In the rows, 128 means zero.
Known rows, with every step that occurs
monof mege finu: [179 137 117 147 139 187 113 127 173 137 128 116 139 139 127  85 117 164
 116 156 120 159 162 138 120 105 115 123 126 150 172]
namere kade mege: [121 111 124 109 133 133 133 202 117 110 173 128 148 104 111 120 174  89
 110 148  88 139  88 106 141 119 149 111 137 100 103]
melo monof mege deku: [143 153 141 147 126 158 171  86 146  97 108 116  99 158 118  73 110 162
 161  95 135 134 157 176 114 114 133 155 142 101 112]
finu tofus kade namere deku: [ 77 140 139 157 109 117  96 129 115 137 118 166 144 106 132 142 106 152
 140  91 115 118  96  91 117 145 135 140 121 140 143]
dezovem votu: [170  82 127 120 122 135 127 159 151 117 116 162 121 117 154 153 131 128
 129 144 121 186  85 178 103 126 126 102 161 113 102]
suko monof mege: [207 124 120 166 147 164 150 139 161 120 149  88  83 157 145 153 109 136
 126 110 123 119 137 164 147 121  62 109 161 123  95]
melo monof: [137 132 168 128 110 127 158 116 138  88 100 152 115 152 110 106 142 133
 177 100 118 156 136 173 126 125 122 132 146 123 102]
pogag monof mege deku namere kade: [132 147 140 147 148 142 162 130 151 138 157 119  91 111 148 101 116  92
 123 117 148  90 122 156 115 134  89 123  82 119  86]
tofus kade: [144 135 124  82 106 100 112 129 134 139  85 163 155 116 117 148 149 153
 131 182 114 125 101 119 120 151 125 121 127 143 133]
fedid monof: [129 130 152  93  91 148 131 171 157 172  71 122 120 143 111 113 166 106
 151 146 162 104 145 136 146 127 107 125 162 159 104]
gitas kade namere deku: [133 133 113 109 107 105 123 172 124 168 161 126 132 156 102 207 128 108
 134 122 132 144 101  97 138 139 132  99  69 120 145]
mege deku namere: [156  98 116 108  95 103 154  73 119 142  86 123  85 117  75 130  92  60
 139 138 156  86 171 157 106 151 127 139 113 113 120]
namere deku: [164 131 147 115 123 162 178 188 158 131 133 129 122 110  91 145 156 109
 112 149 111 144 113 106  99 128 109 104 110 105 135]
namere kade gitas: [148 105 118  95 145 130 140 198 132 103 139 131 156  96 110 137 180 100
 120 118  75 151  86  80 151 130 151 121 134 128 123]
finu tofus kade: [ 97 137 143 162 110  96  77 114 123 132  98 167 159  98 128 125 121 173
 142 121 116 128  92 113 120 153 121 138 128 148 138]
melo monof mege finu tofus: [130 149 153 165 138 166 133  79 140 100 117 127 116 152 128  63 115 176
 157  97 115 153 157 157 120 101 127 150 138 130 134]
tofus kade pogag monof melo: [ 93 155 139  97 136  92 149 136 113 107 117 150 167 132 184 173 150 164
 124 156 152 118  86 123 136 154 128 122 133 132 130]
finu tofus: [112 124 158 193 107 114  89 140 140 118 113 161 151 106 123 116 116 148
 153  89 122 151 108 135 125 147 111 128 135 147 138]
fedid monof mege finu: [140 144 133 108 116 190 117 142 166 185  85  95 118 151 123  79 149 140
 129 161 159 103 171 125 141 100 111 137 154 165 133]
monof melo: [160 155 155 147 134 156 176 151 181 114 130 140 157 146 126 113 138 120
 126 123 138 159 109 154 154 142  66 134 178 150 128]
gitas votu dezovem: [198 130 120  74 112 107  96 116 146 133 118 163 151 155  88 154 162 154
 147 115 184 188 139 180 165 121 111  89 167 148  91]
melo monof mege finu tofus kade: [122 155 145 151 139 157 126  66 131 107 109 130 120 148 130  68 118 189
 152 113 110 142 149 146 117 104 134 155 135 130 134]
mege deku namere kade tofus: [137  89 107 105 109 104 159  80 105 145 103 116  86 105  73 134 103  44
 122 125 134  80 153 119 114 141 143 138 117 101 112]
mege monof melo: [156 123 151 123 119 154 160 118 180 123 144 129 118 161 143 111 149 131
 143 161 117 141 157 152 132 112 111 181 153 163  94]
kade gitas votu: [143 110 102  83 133  86 122 180 147  97 102 138 153 146 122 179 143 153
 119  59 116 182 137 134 148 140 151 116 179 153 148]
monof mege: [184 147 117 173 134 180 143 172 178 131 134 130 144 133 134  87 116 152
 132 120 120 163 129 150 130 130 103 122 142 122 150]
gitas votu: [168 108 116  95 112 107 119 157 163 126 113 144 132 157  69 149 145 162
 116 113 140 177 146 171 146 128 112  94 149 140 124]
fedid monof mege finu tofus: [121 145 137 130 119 185 103 134 159 185  87  96 121 142 128  71 140 151
 131 144 159 101 166 119 140 101 112 143 154 167 135]
suko monof mege finu tofus kade: [178 126 116 155 153 156 109  84 142 131 140  83  87 150 149 150 104 166
 112 134 118 103 147 138 138 108  77 121 147 144 113]
fedid monof mege deku namere kade: [138 138 115 112 120 181 154 135 143 194  93  82  93 130 102  70 137  97
 127 146 164  66 157 119 142 116 115 152 144 124 104]

Rows
[ 98 134 114  62 113  90  85 114 105 129 108 143 155 127 143 154 143 152
 105 193 113 118 126 114 110 130 161 124 143 144 146] => tofus kade mege finu
[126 123 135 115  99 168 169 198 143 129 147 152 114 143 118 172 112  75
 144  71 123 136 133 110 122 126 136 110 121 126 139] => kade namere deku
[156  91 110 101 108 113 157  80 110 143 105 114  86 102  61 120 112  51
 127 151 138  79 152 132 113 142 134 140 102 101 109] => mege deku namere kade
[147 146 117 165 142 173  87 100 154 142 123 122 147 125 136  81 106 192
 113 149 116 144 146 118 117 110 121 137 122 153 176] => monof mege finu tofus kade
[108 160 143 146 141 175 144  80 125 111 126 125 107 151 131  82 109 172
 146  93 110 134 151 125 113  96 142 155 127 122 138] => melo monof mege finu tofus kade namere deku
[126 110 123 111 131 113 185  81 103 127 128 105  91 113 100 130 111  55
 118 135 162  72 140 135 125 143 126 144 108 100 102] => mege deku namere kade pogag monof melo
[112 115 144 113 114 116  48  63 127 134  92 143 149 117 113 125 129 173
 120 176 117 131 151 106 110 114 136 130 109 186 168] => mege finu tofus kade
[115 109 116  96 126 127 137 167 113 111 162 110 130 107 103 122 161  95
 104 153 106 112 107 110 129 117 164 123 129  94  99] => namere kade mege deku
[115 138 109 135 138  66 132 128  94 147 158 101 135 151 151 195 120 129
 129 139 174 127 104 129 141 153 131 107  64  98 141] => gitas kade pogag monof mege deku namere
[ 63 147 140 163 123  96  88 108 113 125 133 149 153 116 164 119 118 172
 127 120 114 118 104 115 120 139 138 168 158 142 124] => finu tofus kade mege monof melo
[ 73 119 138 131 115 104  71 132 108 107 143 129 145 133 153 135 121 131
 113 130 121 143 153 137 112 113 159 122 156 145 152] => kade mege finu tofus
[ 95 166 152 146 149 156 126 130 152 140 161 132 110 124 179 120 112 143
 116 110 138 107 125 125 105 115 100 121  79 155 121] => pogag monof mege finu tofus kade namere deku
[146 141 131 147 139 161 182  80 124 109 122 113  88 139 101  61 113 123
 154  99 120 119 149 156 122 115 132 158 129  87 103] => melo monof mege deku namere kade
[ 98 114 139 112 107 122  51  69 121 136 100 149 143 126 120 134 115 160
 127 151 119 126 157 103 115 111 146 132 109 190 169] => mege finu tofus kade namere
[127 134 109  67 123  82 114 143 124 119  78 157 168 115 147 173 148 156
 127 139 101 132  99  98 126 157 153 133 151 152 147] => tofus kade gitas
[164 111 105  69 151 120 121 172 126 110 144 134 160 109 100 146 190 118
 119 108 105 166  92  94 169 120 152 112 150 131 101] => namere kade gitas votu dezovem
[140  84 111 122 134 117 153 146  83 147 161 137 100  92  94 113 136   4
 127 145  84 111 127 110 135 134 132 138 120  95  94] => deku namere kade mege monof
[126  97 124 119 130 128 142 182 133 126 145 139 146 103 108 143 166  85
 115 108  79 147  89  74 145 120 142 106 143 117 114] => namere kade tofus
[124  99 123 160 161 131 147 123  77 138 159 131 115  85 118 110 121  41
 122 122 110 112 115  98 143 134 120 125  95 102 127] => deku namere kade pogag monof mege finu tofus
[ 81 135 156 125 135 115  76  64 121 118 115 134 154 128 153 134 129 176
 112 159 140 126 139 110 122 115 127 134 115 183 161] => mege finu tofus kade pogag monof melo
[114 154 128 133 152 140 122  69 125  99 108 122 122 157 129  84 119 205
 138  85 110 153 156 141 126 101 148 156 151 134 141] => melo monof mege finu tofus kade gitas votu
[ 84 139 153 169 148 125 138 154 119  86 153 127 152 140 209 152 121 165
 135  98 168 147 123 142 132 129 138 110 118 126 151] => kade pogag monof mege finu tofus
[117 140 118  74 104 131 139 152 123 145 114 162 135 127 122 173 128 122
 128 137 114 110 108  89 115 140 145 124 117 133 138] => tofus kade namere deku
[ 97 112 112 113 103  87 138 125  94 118 131 117 105 130 128 144  98  65
 120 120 146 100 160 160 106 144 160 133 158  93 119] => kade mege deku namere
[ 64 132 125 156 112  75  83  89  85 136 110 149 136  97 136 128  95 137
 129 112 125  97 110 115 109 155 145 151 138 122 133] => finu tofus kade mege deku namere
[ 69 151 142 183 134 101  95 123 109 116 124 154 163 106 180 130 113 192
 136 101 138 125  86 113 125 150 131 137 125 130 145] => finu tofus kade pogag monof mege
[145 102 118 150 157 131 176 155  87 136 160 136 115  90 117 117 128  25
 128 121 112 117 104 110 148 145 113 118 103  86 114] => deku namere kade pogag monof mege
[103 136 148 145 146 129 152 163 125  86 151 125 150 148 204 159 131 154
 132 114 169 150 130 149 134 127 137 102 119 125 151] => kade pogag monof mege finu
[103 132 137 154 144 116 176 151 108  94 147 122 128 138 193 157 110 118
 137  96 180 123 130 156 130 145 136 114 118  98 134] => kade pogag monof mege deku namere
[107 162 155 150 148 139 107 117 158 136 144 136 123 120 177 107 122 158
 121 131 139 115 123 145 111 123  90 119  87 164 118] => pogag monof mege finu tofus kade
[121  88 116 138 140 113 124 126  73 146 152 137 112  81  89 108 126  16
 116 134  89 111 123  99 136 133 128 128 117 105 121] => deku namere kade mege finu tofus
[187 109 100 154 158 155 173 104 120 119 157  60  64 146 137 158  98 109
 115 114 137  83 147 145 148 120  91 123 147  89  91] => suko monof mege deku namere kade pogag
[117 121 130 123 154 144 167 172 118  96 171 109 139 111 144 131 164 123
 116 136 133 121  91 107 144 121 148 113  99  94 109] => namere kade pogag monof mege deku
[112 127  95 107 110  49 102 121  89 161 150 101 126 146 108 187 116 101
 118 156 148 120 120 132 127 151 148 116  94  99 130] => gitas kade mege deku namere
[ 96 132 114 121 117  61  56 127 100 152 158 109 155 150 126 181 134 148
 112 163 131 150 115 116 131 131 148 108  93 132 154] => gitas kade mege finu tofus
[133 144 114 167 148 167  94 105 140 128 128 117 156 130 154  95 107 200
 114 142 127 149 146 115 122 111 137 136 127 142 186] => monof mege finu tofus kade pogag
[114 126 108 106 110  63  90 150 112 153 169 111 138 162 136 185 147 136
 127 171 124 147 118 129 131 132 154 128  98 119 119] => gitas kade mege monof
[164 128  91 158 144 167 171 117 128 135 137  96 112 120 116  91  94 114
 118 124 143 111 147 132 125 131 136 143 122  83 143] => monof mege deku namere kade pogag
